Every row comes from one small tree of marks. The marks that hang from a mark follow it in brackets, in the order of their numbers. Every link used is in the known rows. Which tree was each row made from?
Known rows
k745(k5(k570(k205 k567) k984)): [  5  -2  11 -33  -5 -11  -7   6   8   0   4 -32 -13 -11   1  -6   2 -27
  18  21   8 -14  -4 -23  10   5   8 -12   9   3  29  -1  -4  -7   0 -35
   4   1  30   2  -6  -2  24   7  -1  -5   9   7]
k570(k5 k205 k567): [  7  -4  -6 -14  14  -5  -7  -4  -4   2   1 -25   4  16  -9 -28  -5 -13
  17   2  -9   9 -13 -15  -3   4 -26  -8  -4  -5  21 -13   1  -4  -4 -33
 -13  11  18  19  -7 -10  25  -2   9  11   3 -12]
k533(k498(k354 k592 k984)): [ 29  -4  19  -1   1 -14   9   2   7  34  20  10  -1   6  12   1  10 -16
  13  -6 -20 -12  31 -14  -5 -10   2  -2  36 -13  11  17   4  -2   0 -22
 -13   5 -24  -5   4   0 -17 -11  -8  13  10  30]
k592(k498(k533 k984(k5))): [ 10   0   2   1  -1 -18  -6  -1  24 -18   1  14  -7  -1  15  19  18 -12
   2 -16  -6 -11  13 -14  16   1  22  -2   5 -20  -2  22   9  -3   1  17
 -12  15   7  -6   6 -24  -5   0  -1   2  -2   5]
k570(k5(k984(k498)) k205 k567): [  8  -1   6 -24  19 -19   2  -1  18 -18   5 -24   5  12  -9 -17  -6 -22
  36   7  -5   1 -29 -38  -2   7 -21 -12   3  -2  39 -20   5   3   6 -44
 -14  19  31  25 -10 -17  21  10   5  27  13  -9]
k550(k533(k498)): [ -8  -4  17   6  -2  -8  -1 -14  -6  17  10   8   9  -4 -10 -10  14  -5
  -7   4 -16   9 -14   4 -23  -3  -6  -1   2  -1  -2  -3  -3   8   6   3
   3 -13  -6   8  -1 -11  -5   6 -10   9  13   2]
k567(k570(k5)): [-11   6  -8  10   7  -2  17   3  14   6  -6  -8  -7  11 -16 -26  -6   0
   8 -21   0  -1  -6  -8   2   9 -16 -13 -10  -7   2  -5  -7  -3 -10   1
 -10   3  -7  11 -12   1  13   0  -1  -2   2   4]
k550(k533 k592(k498(k984))): [-11 -14  19  -1  -3  -9  23   5   8   6  11   0  -1  -6  10   6  19 -23
  -3  -1  -2  11  11  -5  -6  -2   8   0  -5  -8   2   4  11  13  -5  30
   0  17   5   9  10 -19 -15   6  13  18  16  10]
k550(k592): [ 1 -3  6  9 -4 -7 15  0  7  0  0 -8  5 -2  1  6 11 -3  3 -3  7  5  1  9
 -3  4  3  0  5  3 -4 -4  0  9 -1 18 14  8  5  1  0 -6 -3  5 13  4  6  1]
k984(k5(k570) k498(k373)): [ -1 -21   5   9 -14 -15   5 -22  13 -35 -18  -4  -3   4  10   4  19 -11
  21   6   4   2 -14 -12  15  -4  16  -7   3  19   8   6 -21   4   9   2
   0   7  24   6  -4 -19  -5   6 -18   0  -1 -10]
k999(k498(k592(k550) k984)): [  8  11  11  -8   6  -4  15  20   8  25  16   0 -12  12   2  -1  31 -29
  15  22   8  -5  19 -12  23 -19 -23  10   9  -6  23  18  -6  14  -8   4
 -20  37  -9  -7  -7   3  -8 -11   8  13  -3  14]
k592(k498): [  2  -4  -6   6  -6  -3   0   2   1 -17   5   1  -3  -7   8   1   7 -10
  -2   1   5  -1   1  -5  -3  -1   1  -4   5 -12  -4  11  -3   4  -5  14
   0   5   8   4  13  -5  -5  -2   0   8  -5  -3]
k745(k5(k984)): [  4  11  11 -23  -3  -8  -1   9  14  -4   5  -3  -3  -8  -5  12  -3 -11
  12   0  14  -8  -1  -8   0  13  18 -11   2  -3  23   1  -5  -1   2  -4
   4  -3   7  -9   2   4   3   9   2   2   6  22]
k498(k354): [  1  -1   3  -1  -4  -3   0   9  -1   9  -1   0   2   0  15   1  -3  -2
   8  -5  -7  -9  15  -6 -12   1  12  -4  12  -9   0  -8  -1  -4   1 -11
   3   9  -3   0   1   1   3  -4  -7   6  -4   0]
k592(k498(k354 k373 k984) k550): [ 16 -11   2  -1  -9  -9   8  15   7   3  -7   6 -19   7  27   3   4 -21
  15   0   9   3  35  -1   4   1 -16 -10  13 -35  21   8   0   4   8   2
 -11  29  -8  -3  10   5 -21 -20  -2  12  -3  18]
k984(k498): [  1   1  -2   1  -3  -6   3  -4  12 -18   5   2   8   1   0   5   7  -4
   7   3   8  -1  -8  -8   4  -4   8   3   2  15   5  -1   1   6  -1   1
 -11  -6  10   9  -2 -11  -6   4   2  17   5  -7]
k984(k5(k570)): [ -4 -10   8   8  -7  -6   1 -11   2 -14  -7  -3  -5  -9  13   3  18  -5
   8   5  -5 -10  -5  -3   7   3  14   4  -5   9  -4  18 -15  -7   0   2
   6   6  16   0   3 -10   6   5 -19 -20  -4  -9]
k550(k533): [-20  -4   6   1   3   0   1   1  -8  16   0   3  -1  -3  -2 -10   2  -3
  -6   7  -2   4  -5   0 -11  -3   6  -3 -11   2   3 -10   1   3   0   3
   6  -3  -3   1  -8  -8   3   7  -3   3   3  -3]
k205(k570(k5(k984(k498)) k567)): [  6   4   9 -22   6 -14  10   3   1 -18   3 -13   5   9 -12  -9 -11 -14
  41  17  12  -6 -15 -41  -5   4 -22 -12  11  -4  24 -11   6   3   7 -38
  -8  11  34  29 -24   0  11  17  10  20  22  -3]
k533(k498(k354 k373 k984) k550): [ 26 -12  26   0 -14 -11  12   5  13  15   6   3   4  12  13 -14   2 -10
  17 -15 -20   3  10  -4 -12  -8  -3 -25  32 -20  17  -3   1   4  22 -16
  -9  -9 -25   5  -5  -6 -29 -13 -15  22  13  24]
k498(k533): [ -6   9  -6   8   1 -10  -5   9   9   7  -4  -2  -8  -2  -5   7   0  -1
  -3 -13  -7 -12   9   0   2   5  12  -5   0  -8  -2  -9   2  -5  -3  -3
  -2   5  -2  -5  -9 -14   9  -2  -1   1   4   5]
k5(k570 k984): [-12 -10  15  -6  -4 -16   6   9   7  -2  -3 -15 -17 -17   2   0  -1 -19
  14   4  -3 -17  -3 -20   4   0   0  -4   1  -5   7   1  -5  -2   7 -17
   7   9  10  -2  -5   1  -5  11 -11 -16   3   5]
k205(k570(k5(k984(k498(k592))) k567)): [  8  -5  16 -16   9 -21  15   3   8   0  11 -13   0  14 -10  -3  -5 -19
  46  24  11 -14  -1 -46   2  -3 -22 -11  28  -1  28  -2  -1  13   2 -43
 -10  15  31  23 -27  -5   9  20   8  17  17   7]
k498(k592 k984): [  9  -2   9 -11   8  -7  11   3  17  26   9   2 -12   6   5   4   5 -10
   7   1  -6  -5  27 -12  16 -12   2   1  16  -2  16  16   7   2  -6  -9
 -15  12 -16  -6  -3   1 -11   1   0   0   6  24]
k205(k570(k5)): [  5   2  -5  -3  -8   2   5   7 -14   7   5  -2   3  11 -15  -8  -8   0
  21  -6   3  -5   5 -11  -8  -1 -20  -7   4  -5   3  -6  -1  -4  -2 -12
  -3   6   5  22  -8  -3   2   1   3  -1  16   7]
k205(k570(k5(k984(k498(k373))) k567)): [  6  -8   9 -17   2 -15  15  -3   1 -22 -15 -15   3  16 -16 -14 -22 -13
  45  18  12   0 -17 -37   0   5 -29 -21  18  -7  40 -20   1  11  26 -34
  -7  13  35  25 -30 -10   4  14   7  21  23   5]
k999(k498(k373 k533 k984)): [ -5   2  -1  -7   4  -3  12  12  18  12 -14  -3  -9  18  -3   1   2 -20
   5  -3 -14  -8   7 -14  26  -6   2  -5   8 -11  30  -5   2   1  14   1
 -11  26 -12  -5 -14 -13 -12 -12   7  18  14  18]
k984(k498(k354 k373 k592)): [ 11 -16   2   5   0 -21  14   5  17  10  -5  -6  -4  11  19  -2   5  -6
  27  -3   0  -9  14 -12   1 -10   9 -12  30   6  23  -7 -11  11   2 -19
  -7  14 -10  -1  -7  -9 -11  -4 -10  25   3  11]
k5(k570(k205 k567) k984(k498)): [ -2 -12  16 -20   3 -24   2  -1  17 -13   4 -31  -8  -5   7  -6  11 -29
  26  27  -2 -12 -21 -39   9  -1  -5  -1  11  12  28  -9   5   3  10 -38
  -4  12  35  22  -9 -16  12   7  -5  17  12 -13]
k533(k498(k354 k592)): [ 17  -5  17   7  -2 -16   0   6  -2  25  16   7   3   0  11  -2  13  -7
  17  -4 -17 -16  21  -2 -15  -6   2  -5  34  -7   1   8  -8   1  -6 -25
   2  -1 -16  -2   3  -2  -6 -11 -17  11   2  19]
k984(k5 k498(k354 k373 k592)): [ 16 -19  14   5  -6 -23   7 -11  22  -9 -10   4   2  13  27   5  20  -4
  32  -4  -3  -8  10 -14   5  -8  17  -8  27   9  19   8 -16   9   7  -8
   4  22   0  -2  -3 -21  -4   4 -16  19  -7   3]

Write each row's tree
[ 10 -21  13  -4 -15 -19   2   2   5 -16   2   6 -12 -12  36   8  16 -19
  12  -4  -7 -23  20 -22   3  -3  23  -2  18 -20  -6  27  -8  -8  -5   2
  -5  26  12   4  20  -8 -12  -2 -15  -7  -8  -1] => k592(k498(k354 k984(k5(k570))))
[ 13 -11  19  -2 -11 -21   7  10  38   4 -12   7   0  12  25   3   6   0
  19 -25 -18 -15  21 -11   1   0  23 -29  17 -19  14  -2  -6  -9  15 -10
  -6  18 -16  -9 -15 -22  -8   0 -16   6   3  14] => k498(k354 k373 k533(k550) k984(k5))
[  2   5   4 -18  17 -34  -1   9  28 -13   3 -28   0   9  -7 -13  -8 -24
  33  -4  -7 -11 -19 -34  -6   9 -11 -17   1 -11  33 -26  11  -6   2 -42
 -17  23  27  16 -17 -27  25  10   3  29  18  -9] => k570(k5(k984(k498(k533))) k205 k567)
[  2   5   2  11  -4 -22  -5  -7  32 -28   1  11   9   1   8  20  18   3
   7  -9  -4 -11  -8 -13  12   3  26  -3  -3   8   0   4  -1  -2  -2   5
  -7   5  14  -3  -8 -33  12  10  -6  12   1  -9] => k984(k5 k498(k533))
[  3  -7  18  23 -19 -37  30  18  39  -4  -3 -15   3   9  21   8  15   0
  28 -17   0  -5   6   0 -15   6  22 -27  23   5   9 -24  -9   9   3  -1
   4  13  -5   1 -16 -34 -10   0  -4  28  18   6] => k984(k498(k354 k373 k533(k550(k592))))
[ -4  -1  15 -16 -13 -14   0  13   6  -3   4 -15 -17 -19   1  10   0 -23
  14   2  14 -17   4 -10   5  10  21  -7   4   0  16   4  -8 -10  -5 -11
   8  -1  16  -7  -1   0   5  11  -5 -17   7  21] => k745(k5(k570 k984))
[ -5 -23  24  16 -18 -19  14  -5  -5  29  -6   0   9   1   9 -10  13 -10
   5   1 -15   7   1   5 -34  -1  -2 -12  19  -8   7 -18  -5  13  15   6
  24   4 -11   3  -5 -17 -11  -5 -11  22  21  10] => k550(k533(k498(k354 k373)) k592)
[-11   4 -12   0   6  -5   9  -1  16  16  -1 -15  -6  11 -15 -31  -5  -6
  11 -25  -8  -9 -13 -11   2   6 -21 -10  -6   1  17 -10  -4  -9  -8  -8
  -7  10 -12  27  -4 -11  18  -8  -3   5   7   4] => k567(k570(k5 k205))
[  0 -22  29  -2 -10 -16  22  -1   0  31  -7   3   3   6   7  -8  11 -21
   8  -7 -20   8  13   0 -21  -4   0  -8  23 -11  16 -12   6  10  18   3
  10   3 -17   3  -4 -19 -25  -7  -3  25  31  27] => k550(k533(k498(k354 k373 k984)) k592)
[ 12  -9  19 -18   5  -8  10  13  16  18  12   7   6   6  19   7  29 -21
  23   3 -12 -19  16 -25  16 -18   9   7  28  -5  18  19 -12   5  -2  -6
  -5  43  -9  -6   6 -10  -9  -4  -4  15 -10   5] => k999(k498(k354 k592 k984(k5)))
[-13   3   3  -7  10 -16  10  13  24  11  -7 -16  -9   4 -18 -26 -13 -14
  22 -23  -8 -16 -17 -25  -1   8 -22 -14  -4  -7  36 -10  -1  -4   2 -18
   4  20  -8  27 -10  -3  16   7  -3   7   7   7] => k567(k570(k5(k984) k205))
[  0  -1  12 -14   0  -8  10  12  -5   2   0  -8  -1   1 -17  -7 -15 -13
  28  -2   8 -15  -4 -24 -10   3 -21  -8   7 -15  17  -9   0  -1   5 -24
   8  20  13  18 -11  -3   1  13   0  -1  17  10] => k205(k570(k5(k984)))
[ -9   2   4  -2   9 -25  15   2  38  -1   0 -20  -3   8 -18 -21  -6 -17
  30 -20   0 -18 -26 -33   5   4 -14 -13   1   6  37 -11   1   1  -1 -17
  -7  16   1  34 -11 -14  11   5  -1  22  14   4] => k567(k570(k5(k984(k498)) k205))
[  1 -10  19 -21  -2 -32   4   7  13  -1   3 -24 -10 -10  22  -6   5 -29
  34  21  -6 -28  -5 -42  -3  -5   1  -6  22   1  23 -14   2  -3   5 -52
  -4  20  33  20  -7 -11  12   5  -3  18  11 -11] => k5(k570(k205 k567) k984(k498(k354)))
[ 16  10  17 -10  -5 -32  10  22  22  13  19  -3 -10  -1  23  25  21 -22
  38   7  27 -15  27  -9  -4  -3  12 -12  20   1  33   8 -13   4 -14 -14
  -6  23   5 -15  -3   0   5   1  -2  14  -3  25] => k745(k5(k984(k498(k354 k592(k550)))))
[ 21 -18  21  -5  -8  -7  -2 -29   2 -14 -12  -3  -6   8   6 -11  12 -21
  13  16 -20   6  -9 -15  13  -2  -6  -8  21 -17   9  20  -4  -1  24 -17
 -13  -9  19   0  -8 -12  -7  -1 -14  -4   7   4] => k533(k498(k373 k984(k5(k570(k567)))))
[  5  -6   9 -28  21 -13  -6   8   5  -2   0 -29  -4   7 -12 -24 -11 -21
  26   5 -12  -3 -19 -30  -6   8 -30 -12   0 -17  34 -17   6  -4   9 -42
  -4  21  20  15  -7  -1  22   8   7   9   8  -7] => k570(k5(k984) k205 k567)
[  5 -15  11  -3 -18 -26   2 -11  17 -14   7  -9   3  -5  28   6  24 -14
  26  -4  -3 -23  -9 -24  -1  -8  24  -1  13  17   6   1 -11  -9  -2 -17
   6  20  18  19  11 -28   7   1 -23  12   3 -18] => k984(k5(k570(k205)) k498(k354))
[ -3 -11   1 -14  -1  -5  -1  -4  -8   8  -2 -28  -9  -5   6 -15   8 -16
   8  21  -9  -3  -5 -17   5  -3 -12  -1   7   4   6  -4   1  -5  -1 -31
  -3   3  23  13  -6  -5  17  -5  -3   0   0 -13] => k5(k570(k205 k567))
[ 10 -12  12 -24   2  -8  -4 -17   9  -6  -6 -12  -5   1  15  -7  16 -20
  16  18 -15  -8  -5 -25  19  -3   3   4   8  -1  10  14   4 -11   4 -28
 -13  16  23   9  -2 -17  13  -1  -6  -2   1  -7] => k498(k984(k5(k570(k205 k567))))
[ -4  -7   6  17 -18 -16   3  14  25 -10  -4 -10 -15   4   9  -4   6  -1
   8 -14  -1  -7   5   0  -5   2   4 -28  11 -20   8  -8 -10   4   6  10
  -1   9  -5   0  -4 -23  -9  -5 -12  10  -2   5] => k592(k498(k373 k533(k550)))
[  5  -5  -1  -3  -3 -30  -9  -8  24 -23   0 -18  -2   1  14   5  24 -15
  20  13  -6 -15 -15 -30  10   0  17  -5   2  17   4  -2  -5  -9   0 -20
 -11  10  39  12 -10 -40  28   5  -9   8   8 -20] => k984(k5(k570(k205 k567)) k498(k533))
[  1   0  14 -14  -7 -27  11   7  24  -2  19 -17 -16 -10   8  18  20 -27
  34   8  19 -20   9 -23  13  -3  30  -9  19  19  27   9 -11   2 -16 -17
  -4   5  15  -5  -5  -8   1  16  -8   1   7  21] => k745(k5(k570 k984(k498(k592))))
[  5   7  -1   9   4 -30   3  28   9  37   6  -1 -17   4  22   8  12  -5
  18  -3   3 -23  42   4  -3  -5   1  -5  18 -17  -1   1  -7  -5 -14 -14
   0  34  -9 -22  -9  -4  15 -10 -13  -2  -7  17] => k498(k354 k533 k592(k550))
[  8  -9  -4  10  -6 -29   0   0  30 -20 -18   8   5   6  25  15   5  -3
  22 -12 -10 -14   3 -15   2   5  28 -14  12   0  14 -10  -8  -1   9  -4
  -4  17   7  -2  -8 -30   5   0 -17  16   3  -5] => k984(k5 k498(k354 k373 k533))
[ 22  -2  40   7 -21 -17  21  12  21  16  25  -6  16   4  14   1  17 -15
  18 -17 -18  -3  16   0 -24  -1   4 -16  28 -15  -4   0   1   1   2   0
  -2  -6 -13   9   2  -9 -22  -6   1  21  16  20] => k533(k498(k354 k984) k550(k592))
[ 18  -2  35  18 -22 -20  16  10  12   9  23  -9  16  -4  10  -1  22  -4
  13 -15  -8  -1   4  10 -30  -1   2 -19  30  -7  -9  -9 -14   5   5   1
  13  -6  -9   5   1 -18 -12  -6  -4  19  10   7] => k533(k498(k354) k550(k592))
[ -5 -26  19   5 -11  -9  21 -15  17 -10 -13   7   3  -3  12   6  25 -20
   4   1  -3  12  -1  -6   2   3   8  -9   3  -7  16  10   1  17  13  38
  15  19   6   4   6 -28 -19  11   5  17   9   3] => k550(k533 k592(k498(k373 k984(k5))))
[  4   7   7  -8   5 -23   9  10  16 -13   2 -14   0   9 -13   1 -15 -15
  37  15   7 -16  -7 -42  -2   9 -11 -18  11 -13  21 -17   6   1   6 -43
 -11  15  35  24 -31 -22  19  14   6  15  23   4] => k205(k570(k5(k984(k498(k533))) k567))
